What can hang from each mark
tili: feve tutap
tutap: seko tili
savo: seko zokefa
zokefa: rofu savo
pagede: feve
mufif: savo tili
seko: mufif
feve: tili

Every row comes from one small tree of marks. The marks that hang from a mark follow it in brackets, in alphabetical order. Every link used is in the known rows. Which tree was each row made from?
In the rows, 128 means zero.
Known rows
seko{mufif{savo{zokefa} tili{feve tutap}}}: [ 87 133 139 131 121 134 179 140 150 156 108 119 112 144 128 153 155 105]
pagede{feve{tili{tutap}}}: [106 121 138 149 136 138  98 128 162 118 128 157 134 128 136 131 145 113]
tili{tutap}: [115 126 118 132 124 138 116 137 132 134 129 137 126 133 138 136 145 111]
seko{mufif{savo{zokefa{rofu}} tili{feve tutap}}}: [107 133 133 128 123 131 176 138 160 154 105 119 102 149 125 154 156 102]
seko{mufif{savo{zokefa} tili{tutap}}}: [ 91 139 134 120 121 130 183 140 147 147 118 122 112 138 124 153 146 106]
tutap{seko tili}: [101 113 127 137 125 120 234 130 132 115  81 144 129 135 136 123 134 132]
tutap{seko{mufif{savo{zokefa}}} tili{feve}}: [ 81 112 136 157 122 120 250 132 146 133  60 124 118 145 135 140 148 128]
zokefa{rofu savo{seko{mufif{tili{feve tutap}}}}}: [162 131 111 126 136 119 144 128 184 120 126 138  81 155 115 157 148  98]
savo{seko}: [125 129 129 128 120 130 115 121 137 130 147 132 122 132 120 140 131 119]
pagede{feve{tili{tutap{seko{mufif{savo}}}}}}: [103 121 140 148 135 134 145 131 165 122  98 148 126 132 134 143 147 113]
mufif{savo{zokefa{rofu}} tili{feve tutap{seko}}}: [105 117 131 117 108 131 242 140 167 154  98 131 103 160 131 151 162 103]
seko{mufif}: [126 137 129 138 138 127 110 125 131 131 115 118 121 126 124 138 129 121]
tili{feve tutap{seko{mufif{savo}}}}: [105 116 126 151 124 140 169 138 143 153  73 122 115 145 143 150 161 108]
pagede{feve}: [133 121 131 151 136 135  98 117 155 124 129 134 133 127 135 130 140 130]
pagede{feve{tili{tutap{seko{mufif}}}}}: [106 120 137 155 141 137 115 123 166 117 106 152 130 130 135 138 146 108]
mufif{savo{zokefa} tili{feve tutap}}: [ 78 123 140 120 106 138 212 146 151 159 119 130 116 150 132 147 160 108]
pagede{feve{tili{tutap{seko{mufif{savo{zokefa{rofu}}}}}}}}: [113 120 134 151 133 129 141 125 183 117 108 148 116 140 129 148 150 107]

Which tree is each row?
[101 125 132 128 124 122 177 139 158 118 104 148 111 142 124 148 140 100]
feve{tili{tutap{seko{mufif{savo{zokefa{rofu}}}}}}}
[ 96 121 135 127 127 131 161 138 140 117 109 158 128 133 132 133 136 106]
feve{tili{tutap{seko}}}
[100 127 133  98 113 133 252 149 138 150  94 136 117 143 134 144 147 113]
mufif{savo tili{tutap{seko}}}
[168 132 117 125 138 113 150 123 181 117 124 134  83 153 110 153 139 107]
zokefa{rofu savo{seko{mufif{tili{feve}}}}}
[121 124 113 135 122 127 173 133 156 132 100 127 106 145 132 156 151 103]
tili{tutap{seko{mufif{savo{zokefa{rofu}}}}}}
[105 133 135 132 126 139 120 124 148 149 128 131 115 139 124 150 150  98]
savo{seko{mufif{tili{feve tutap}}}}
[120 140 135 114 125 120 188 133 154 140 115 118 104 140 115 150 136 113]
seko{mufif{savo{zokefa{rofu}} tili}}
[ 93 120 140 154 131 132 145 127 173 119 111 147 126 135 132 147 148 110]
pagede{feve{tili{tutap{seko{mufif{savo{zokefa}}}}}}}
[ 77 124 141 119 100 139 202 140 159 161 134 133 112 154 126 157 163 101]
mufif{savo{seko zokefa} tili{feve tutap}}
[179 129 107 121 132 109 142 124 175 102 141 139  87 148 110 149 130 117]
zokefa{rofu savo{seko}}
[113 125 142 113 105 126 209 131 167 153 130 126 101 156 115 152 150 110]
mufif{savo{seko zokefa{rofu}} tili{feve}}
[171 137 113 116 138 110 153 124 179 109 133 137  83 149 107 154 132 108]
zokefa{rofu savo{seko{mufif{tili}}}}
[117 130 125 138 121 130 115 115 179 140 149 131  98 152 114 160 156  87]
savo{seko{mufif{tili{feve tutap}}} zokefa{rofu}}
[104 133 129 146 120 125 101 111 156 126 162 123 116 136 112 156 136 107]
savo{seko{mufif} zokefa}
[130 128 126 120 106 117 170 129 158 131 142 123 103 147 113 156 136 120]
mufif{savo{seko zokefa{rofu}}}
[100 112 130 154 123 116 248 131 156 131  57 125 108 151 132 142 149 124]
tutap{seko{mufif{savo{zokefa{rofu}}}} tili{feve}}
[ 95 114 126 157 120 138 169 134 151 150  87 121 115 148 140 154 163 105]
tili{feve tutap{seko{mufif{savo{zokefa}}}}}
